Known rows, with every way that one mark hangs from another
D[F[E P U]]: [ 2.153 -0.014  0.705  0.378  0.014 -0.877 -2.067 -0.165 -2.693 -0.969
 -1.475  2.066 -1.691  3.526 -4.615  1.997]
D[F]: [ 0.187  2.422  2.704  0.602  1.606 -0.509 -1.081 -1.940  1.729  3.254
 -0.240 -3.040  2.601 -1.828 -0.156  0.207]
E[F[D U]]: [ 0.761  1.652  0.176  1.028  0.052  0.163 -0.800  0.368  1.260 -2.397
 -0.002 -1.139 -1.801  0.192 -3.843  0.809]
U[F[D E] V[K]]: [-1.786  0.622 -0.405  1.849  0.272  3.225  3.385 -0.259  1.813  2.276
  2.743 -1.691  3.273 -0.703  4.645 -0.649]
E[F]: [ 0.261  2.110  2.205 -0.104  1.783 -0.528 -0.880 -1.155  2.348  0.938
 -0.633 -2.761  1.473 -1.963 -0.025 -0.189]
E[F[D U[V]]]: [-0.890 -0.359  0.050  0.915 -0.067 -0.657  0.409  1.313  0.769 -1.079
  0.434 -1.291 -0.692  0.417 -0.679 -0.290]
N[U[F[D] V]]: [-6.057 -0.226  4.436 -2.373  1.430 -1.486  2.847 -0.073  4.495  1.809
  0.930 -4.354  4.111 -5.072  6.069 -4.415]
D[F[E P U[V]]]: [ 0.526 -2.038  0.647  0.260 -0.098 -1.719 -0.892  0.757 -3.167  0.375
 -1.030  1.873 -0.600  3.750 -1.475  0.946]
E[F[D P U[V]]]: [ 0.986 -2.900 -0.287 -0.343 -0.137 -0.703  0.283  0.948 -1.328 -1.441
 -1.459  2.321 -0.962  2.633 -1.850  0.822]
F[D]: [ 0.882  3.091  0.318  0.165  0.525  2.161  1.120 -1.766  3.632  0.964
  1.279 -2.768  1.088 -3.362 -1.597 -0.066]
F[D E P U[V[K]]]: [ 1.644 -2.312 -5.324  1.187 -2.927  0.977  1.584  1.372 -2.695 -1.283
  0.615  3.811 -2.161  3.098 -0.687  1.244]
N[U[F[D E P] V[K]]]: [-3.446 -1.819  0.602 -1.764 -0.341 -0.490  4.052  0.242  2.065  1.558
  0.017  0.359  3.639 -1.116  5.485 -2.650]
K[V]: [ 0.121  3.792 -4.465  1.234 -1.592 -0.051 -2.318 -1.369  3.025  3.901
  1.366 -3.922  3.778 -7.803  4.957 -0.669]
D[F[E P]]: [ 3.091  0.275  1.766 -0.442  1.058  0.447  0.166 -1.303 -1.096  1.202
 -1.914  2.292  1.090  3.714 -4.087  1.856]
E[F[U]]: [-0.681  1.853  1.187  0.710  0.763 -1.865 -3.086 -0.008  0.757 -1.224
 -0.270 -3.014 -1.347 -2.099 -0.538 -0.031]
S[F[E P U[V[K]]]]: [ 1.868 -0.748 -2.733 -0.480 -1.063  0.681 -1.345  0.814 -2.497  0.782
 -1.340  4.824 -2.341  2.394  1.120  0.052]
D[F[E P U[V[K]]]]: [ 0.734 -1.926 -1.804  1.439 -1.226 -1.503 -0.694  0.587 -3.335  1.477
 -0.716  2.228 -0.063  3.377  0.606  1.271]
S[F]: [ 1.293  3.538  1.703 -1.339  1.671  1.685 -1.711 -1.697  2.521  2.493
 -0.880 -0.407  0.312 -2.833  0.381 -1.018]

Rows
[ 1.366 -2.484 -2.292 -0.321 -1.571  0.697  1.370  1.584 -2.499 -2.681
  0.218  3.420 -2.881  3.532 -3.261  0.834] : F[D E P U[V]]
[ 1.639  0.241 -0.888 -0.597 -0.557 -0.767 -3.020  0.000 -2.443 -2.853
 -0.659  1.306 -3.668  0.314 -3.067  1.171] : F[E P U]
[ 4.546  0.378 -0.919 -1.145 -0.122  3.362  2.686 -0.972  0.095 -1.653
 -0.857  3.934 -0.706  3.485 -6.530  1.955] : F[D E P]
[ 2.627 -0.879 -0.185 -0.235 -0.005  0.172 -0.823  0.009 -0.829 -2.759
 -1.935  2.542 -2.042  2.418 -4.985  1.880] : E[F[D P U]]
[-2.501  1.070 -3.640  2.310 -1.968 -1.524 -1.232  1.341 -0.648  0.668
  2.762 -3.115 -1.319 -2.579  4.879 -1.139] : F[E U[V[K]]]
[-0.436 -2.670  0.751 -0.663  0.549 -2.707 -2.002  0.549 -1.791 -0.241
 -1.700  0.487 -0.518  0.270  1.482  0.014] : E[F[P U[V]]]
[-0.152 -2.154 -3.999  0.762 -2.043 -1.575 -1.368  0.903 -3.258  0.202
  0.334  1.477 -1.667  0.226  3.457  0.226] : F[E P U[V[K]]]
[-3.743 -1.945  3.655 -3.217  1.038 -0.738  3.865  0.446  2.241  0.162
 -0.393 -0.050  2.956 -0.645  2.905 -3.108] : N[U[F[D E P] V]]
[-2.754  0.906 -0.586  0.875 -0.578 -1.808 -1.413  1.551 -0.461 -0.690
  2.318 -3.483 -1.987 -2.179  2.328 -1.601] : F[E U[V]]
[ 2.298  1.042  3.237 -1.105  2.090  4.164  1.218 -1.744  0.683 -1.938
 -0.407  1.731  0.461  1.675 -4.632  1.617] : U[F[D E P]]
[-0.465 -2.369  1.240  0.003  0.334 -2.690 -2.269 -0.204 -2.439  2.095
 -1.306  0.219  0.626  0.473  1.306  0.417] : D[F[P U[V]]]
[ 0.085 -1.920 -0.687  0.596  0.150  3.189  3.342 -0.615 -0.259  1.876
  0.776  1.942  3.053  1.521  3.456  0.473] : U[F[D E P] V[K]]
[-0.694  0.823 -4.925  2.774 -2.797  0.996  1.677  1.782 -0.041 -0.867
  3.047 -0.795 -1.804  0.359  0.760 -0.125] : F[D E U[V[K]]]
[ 1.055  3.206 -1.773  1.480 -1.319  1.738 -0.048  0.896  0.729 -3.948
  2.050 -0.943 -3.919  0.473 -5.750  0.785] : F[D E U]
[ 1.214 -0.678  0.867 -0.582  0.665 -1.877 -3.203 -0.288 -1.333 -1.546
 -2.158  0.678 -1.592  0.078 -1.667  1.074] : E[F[P U]]
[-3.993  2.259  4.531 -2.281  1.580 -0.462  1.355 -1.242  5.096  0.163
  0.419 -4.189  2.792 -5.332  2.146 -3.048] : N[U[F[D]]]
[-1.673 -1.933  4.116 -1.640  2.621  0.847  0.769 -0.661 -0.536  1.391
  0.121 -0.389  2.567 -0.329  3.580 -0.852] : U[F[E P] V]
